Each row comes from the steps of one walk. Every step used is in the known rows, and no mark comes twice. Write the walk behind each row, first mark first.
Known rows
sobiz, duvetuf: [ 18.8  19.5  -9.2 -24.1  40.9  37.4 -24.3 -12.0 -11.0  38.5  16.9  12.8
  10.4 -19.8 -24.7  10.8  11.6 -14.3 -11.5]
laza, safit, sirak, sivamid, duvetuf, sobiz: [ 7.3  9.7  0.2 -1.6  2.5 -1.3  3.1 -7.6 17.8 19.7  5.6 29.5  5.1 18.0
  4.5 39.5 15.9 17.8 -8.9]
sirak, sivamid: [ -7.0  21.9  -2.0   8.1  16.6 -19.8 -32.1  -5.8  -7.9  22.4   3.3   2.2
   6.6  26.3  -2.3  11.7  18.6  -4.2 -14.1]
sobiz, sirak, duvetuf, laza: [ 23.9  37.0  21.8  14.1  -9.2   6.0  -5.5  -1.0 -23.0  37.9 -24.2  23.2
  15.5  -2.0 -18.2 -11.3   7.7 -17.7   0.6]
laza, safit, sirak, sivamid: [  8.7   1.7 -13.8  11.8  -0.3   7.8  -1.6 -11.1  12.9  19.6   5.4  28.9
  13.6  14.3  -3.7  36.4  10.6  10.9 -19.5]
sobiz, laza: [ 49.9  33.7 -20.8   2.3   8.3   0.6 -17.4  -4.1 -17.6   8.0  13.5  23.0
  -2.7  -8.5 -24.7 -14.0  -1.9 -56.1  -7.2]
sirak, duvetuf, laza, safit: [ 16.5  14.7   6.7  -8.3 -10.3 -23.8  -1.2 -19.7 -12.7   6.0 -11.1   5.3
  -8.3   0.3  -9.0  -6.2   0.2  -8.5   7.7]
duvetuf, sobiz: [ 27.7  15.3  -7.3   0.6  20.2 -10.2 -15.7  -9.2  12.1  11.2   3.6   3.4
 -18.0  23.7   5.1   6.0   8.4  -5.5  -4.6]
safit, sirak: [ 17.5   7.4 -35.9  -3.2  34.1  36.0   8.1   6.3  11.0  26.5 -11.1  47.1
  13.3   7.9  13.4   6.0   6.6 -17.0 -42.3]
sivamid, duvetuf, laza, sirak: [ 15.5  41.1   1.4 -19.0  34.5 -12.2   3.5 -11.1 -23.4   8.7  -9.9  42.5
 -23.2 -17.6   7.6  -9.8  13.5 -28.6  14.7]
duvetuf, laza, sirak, sivamid: [ 25.2  25.1  -4.9  29.3   1.5 -24.9 -22.9 -22.5 -29.9   7.8  -5.2  14.3
  -8.9 -11.4   0.4   1.2  29.2 -26.5  -5.6]
laza, safit, sirak, sivamid, duvetuf: [  3.7  10.9  -7.1  -2.2   6.4   5.2   2.9  -7.1  11.8  18.5   4.4  34.7
   8.2  11.3  -0.8  36.7  11.0  11.9 -12.4]
sirak, sivamid, duvetuf, sobiz, laza, safit: [ -1.4  40.5  32.0 -18.8   6.1 -42.5 -19.4  -4.6  -1.6  19.7  13.4   5.5
  -7.3  24.1   2.0  19.6  24.4   2.7  14.4]
laza, sirak, sivamid, duvetuf, sobiz: [ -8.2  28.2  21.8  14.2  20.0 -11.6 -18.1  -5.9 -15.8  21.6  -0.6  17.0
  -7.3  -2.2  13.6  27.2  24.4  -3.7   6.3]
laza, duvetuf, sobiz: [  3.6  19.0  -7.9 -14.5  32.2   3.3 -11.1   1.1  -3.6  20.0 -29.0  -6.1
  -3.0  26.8  18.5  26.5   2.6  -3.9   8.7]
safit, laza, sirak: [ 29.3  23.5 -45.7  36.3  22.8   1.0  11.3   0.9  -0.5  15.9   6.7  32.9
  -0.7  -9.7  13.0   9.1   5.2 -27.0 -17.2]
duvetuf, sobiz, laza, safit: [ 51.4  21.2   1.7   5.0  -9.9 -19.8 -17.1 -12.8   6.4   4.6  18.4   3.2
 -18.4  10.3 -12.4  13.0   5.1 -19.3   8.2]
laza, sirak, duvetuf: [  0.9  11.3   7.1  17.9  12.8  13.6  -5.9  -3.4 -20.7  19.7 -13.8  17.4
  -4.1 -16.9   2.2  12.5  -1.3 -16.1  -1.0]
duvetuf, sobiz, laza: [ 51.3  26.7  -0.5   0.4   1.9 -18.4 -18.0  -8.8   3.8   8.0  14.6   3.8
 -17.5  11.7  -6.2  -0.4   7.9 -27.7   2.1]
safit, sirak, sivamid, duvetuf, laza: [ -1.6  24.1  -0.5 -18.4  24.9  -0.3   2.6   4.9   6.5  31.0 -10.6  42.2
  13.2  14.3  23.1   8.6  29.6  -5.9 -27.8]
duvetuf, laza: [ 41.5  23.2 -28.8   6.5  13.4 -18.8 -16.0 -22.8 -18.0   2.8  -6.8  19.4
 -13.3  -1.9  -7.7 -21.3  11.3 -34.5  -9.1]
laza, sirak, duvetuf, sobiz: [  4.7  13.4  19.5  18.5   7.2   4.0  -5.2  -6.0 -12.4  20.5  -9.4   8.8
 -11.0  -8.8   9.1  17.7   5.1  -6.8   3.7]
sivamid, duvetuf, sobiz: [  9.2  36.8   9.6 -36.5  43.0 -14.1   3.5  -1.0   5.7  11.9  -2.1  26.1
 -24.2  13.9  13.6  -3.8   7.3  -8.0  15.3]
sirak, duvetuf: [  0.4  14.1   5.1 -16.2  16.3  -0.6  -3.3  -2.4  -7.4  18.1 -13.7   7.4
  -2.5   9.9  -2.2  -9.0  -9.8  -9.9  -4.0]

Which walk is each row?
[ 34.2  38.0 -16.2  -9.0  15.2   7.3 -14.1   3.2 -25.9  14.3  -9.2  13.3
   4.3  -3.7  -9.9   1.3  -3.8 -50.3   3.8] : sobiz, laza, duvetuf
[ 43.6  14.3 -25.7  13.1  -3.2 -20.4 -12.4 -31.1 -12.9  -4.6   2.6  18.7
 -16.2  -4.6 -16.8  -3.6  10.7 -21.1   2.1] : duvetuf, laza, safit
[ 45.3  21.8  -7.2  -1.9 -15.6   8.3   0.9  -5.3  -6.4  13.3  13.8  29.9
   5.2 -10.3 -21.3   7.8  -3.7 -34.7  -5.6] : sobiz, laza, safit, sirak, duvetuf
[-20.7  39.4  13.5 -20.8  29.5 -26.9 -18.7   1.0  -7.1  23.9   0.5  15.0
  -1.4  22.4   5.9   4.8  21.1  -2.0   1.4] : sirak, sivamid, duvetuf
[-14.4  37.7  27.6 -21.5  24.9 -37.3 -20.9  -0.5   1.1  23.7   4.5   6.1
  -8.2  31.0  12.7  13.2  26.6   7.5   6.6] : sirak, sivamid, duvetuf, sobiz
[ -8.3  42.4  15.4 -18.7  20.2 -40.5 -19.1  -8.5 -15.0  16.9  -1.1  13.6
  -4.8  17.4   6.3  -0.7  29.9  -6.8   4.4] : sirak, sivamid, duvetuf, laza
[ 37.5  21.7 -19.7  27.9  10.9  -9.5 -13.6 -24.5 -27.6   3.4  -7.4  23.6
 -14.9 -19.8  -3.4  -7.9  18.8 -36.1  -6.0] : duvetuf, laza, sirak
[ 15.2  19.3   5.2 -14.0   1.2 -20.4  -4.3 -14.1 -17.1  12.8 -16.3   4.3
  -8.5   1.9  -3.3 -18.9   2.2 -19.2   0.9] : sirak, duvetuf, laza
[  0.8  49.4  28.3   8.4  12.4   0.4 -17.7   9.3 -17.6  46.2 -13.8  29.1
  21.1  12.6 -12.4   6.9  21.7  -5.8  -0.7] : sobiz, sirak, sivamid, duvetuf
[ 14.9  26.7 -30.5  39.8  16.9 -14.6   2.9   1.6  -3.0  22.5   9.7  23.9
   4.7  -0.3  16.0  17.3  16.0 -16.6 -15.6] : safit, laza, sirak, sivamid
[ 37.1  14.8  -7.2 -19.0  15.1  25.1 -14.5 -25.6 -11.7  30.1  17.8  19.9
   9.4 -30.5 -25.0  16.4  24.6 -11.1  -8.4] : sobiz, duvetuf, laza, safit, sirak
[ 25.0  43.0  15.9 -34.0  22.2 -19.9   3.1  -5.1   1.8   8.5  10.1  26.3
 -23.9   4.3   0.2   2.7   6.2 -15.9  24.5] : sivamid, duvetuf, sobiz, laza, safit
[ 26.0  32.5  23.0  18.3 -17.7   5.0  -4.4  -5.0 -20.0  35.1 -19.4  22.1
  15.2  -3.3 -21.7  -4.0   4.5 -10.1   7.3] : sobiz, sirak, duvetuf, laza, safit
[ 43.3  22.2  11.6   5.3 -16.0 -21.6 -13.8  -9.1  13.1  11.9  18.6   5.2
  -8.0  17.1  -4.9  22.3  17.5  -9.4  -1.1] : duvetuf, sobiz, laza, safit, sirak, sivamid
[ 19.9  23.6  25.0 -17.8  -5.9 -19.7  -4.7  -3.4  -1.0  14.6  -2.2  -5.4
  -9.1  12.9  -3.2  -4.3  -1.8 -12.3  10.3] : sirak, duvetuf, sobiz, laza
[ 23.2  -1.8 -27.8  10.9   7.7  23.1   5.7 -11.4  14.7  13.8   3.5  36.9
   5.8   5.4  -4.9  31.0  -0.4   0.5 -21.1] : laza, safit, sirak
[ 39.1  32.8   6.5  12.2  -5.7   4.0 -12.0  -3.0 -28.4  13.0   6.5  19.6
  -2.2 -24.6 -17.6  -3.1  -1.2 -51.4   3.4] : sobiz, laza, sirak, duvetuf
[ 23.1  44.3  19.4 -28.7  28.8 -13.5   2.8  -1.4  -6.7  13.1   2.7  30.6
 -24.4  -1.8   7.5   0.3   9.9 -23.8  21.3] : sivamid, duvetuf, sobiz, laza, sirak
[ 40.0  28.4  15.7  15.7  -6.1 -21.4 -22.9  -7.6  -4.3  13.8  15.4   1.6
 -13.5   4.9  -1.3  13.9  18.6 -22.4   3.8] : duvetuf, sobiz, laza, sirak, sivamid
[  9.3  34.2 -22.8  25.8  21.8 -16.4   8.0   1.6  -3.9  22.1   7.5  28.8
   0.8  -2.0  19.6  14.7  17.3 -14.1  -8.1] : safit, laza, sirak, sivamid, duvetuf
[  5.8  28.9  10.1 -19.4  19.6  -1.0   2.8   8.5  12.0  33.2  -2.5  37.8
  12.6  17.1  21.7  15.3  26.5  -8.0 -23.6] : safit, sirak, sivamid, duvetuf, sobiz, laza
[ 13.3  37.1 -20.7  14.4  16.9 -19.3   5.1  11.0   5.7  31.9 -11.1   6.1
  14.7  25.7  23.5  26.7  14.9  -2.6  -2.3] : safit, laza, duvetuf, sobiz, sirak, sivamid
[ 35.7  19.8  -5.1 -17.8  13.1  17.0 -21.1 -29.2 -16.5  25.3  22.4  13.0
   3.7 -29.0 -31.3  12.0  20.2 -11.5   0.8] : sobiz, duvetuf, laza, safit
[ -6.4  37.9  17.6 -15.5  12.5 -42.0 -18.2 -12.1 -14.4  15.8   3.9  12.3
  -7.0  16.1   3.4   8.2  27.1   0.7   8.3] : sirak, sivamid, duvetuf, laza, safit
[ -2.1  32.1  15.7   0.7  16.0  -0.2 -16.5   7.6  -9.6  34.9 -33.2  -5.9
  10.9  30.7  12.4  33.9  13.6   5.4   9.2] : laza, duvetuf, sobiz, sirak, sivamid
[  6.7  28.4   4.8  -3.8  22.7  11.0  -9.7   6.3  -7.9  32.1 -35.1   0.3
   7.1  22.6  12.2  27.7   6.2  -2.7   9.0] : laza, duvetuf, sobiz, sirak
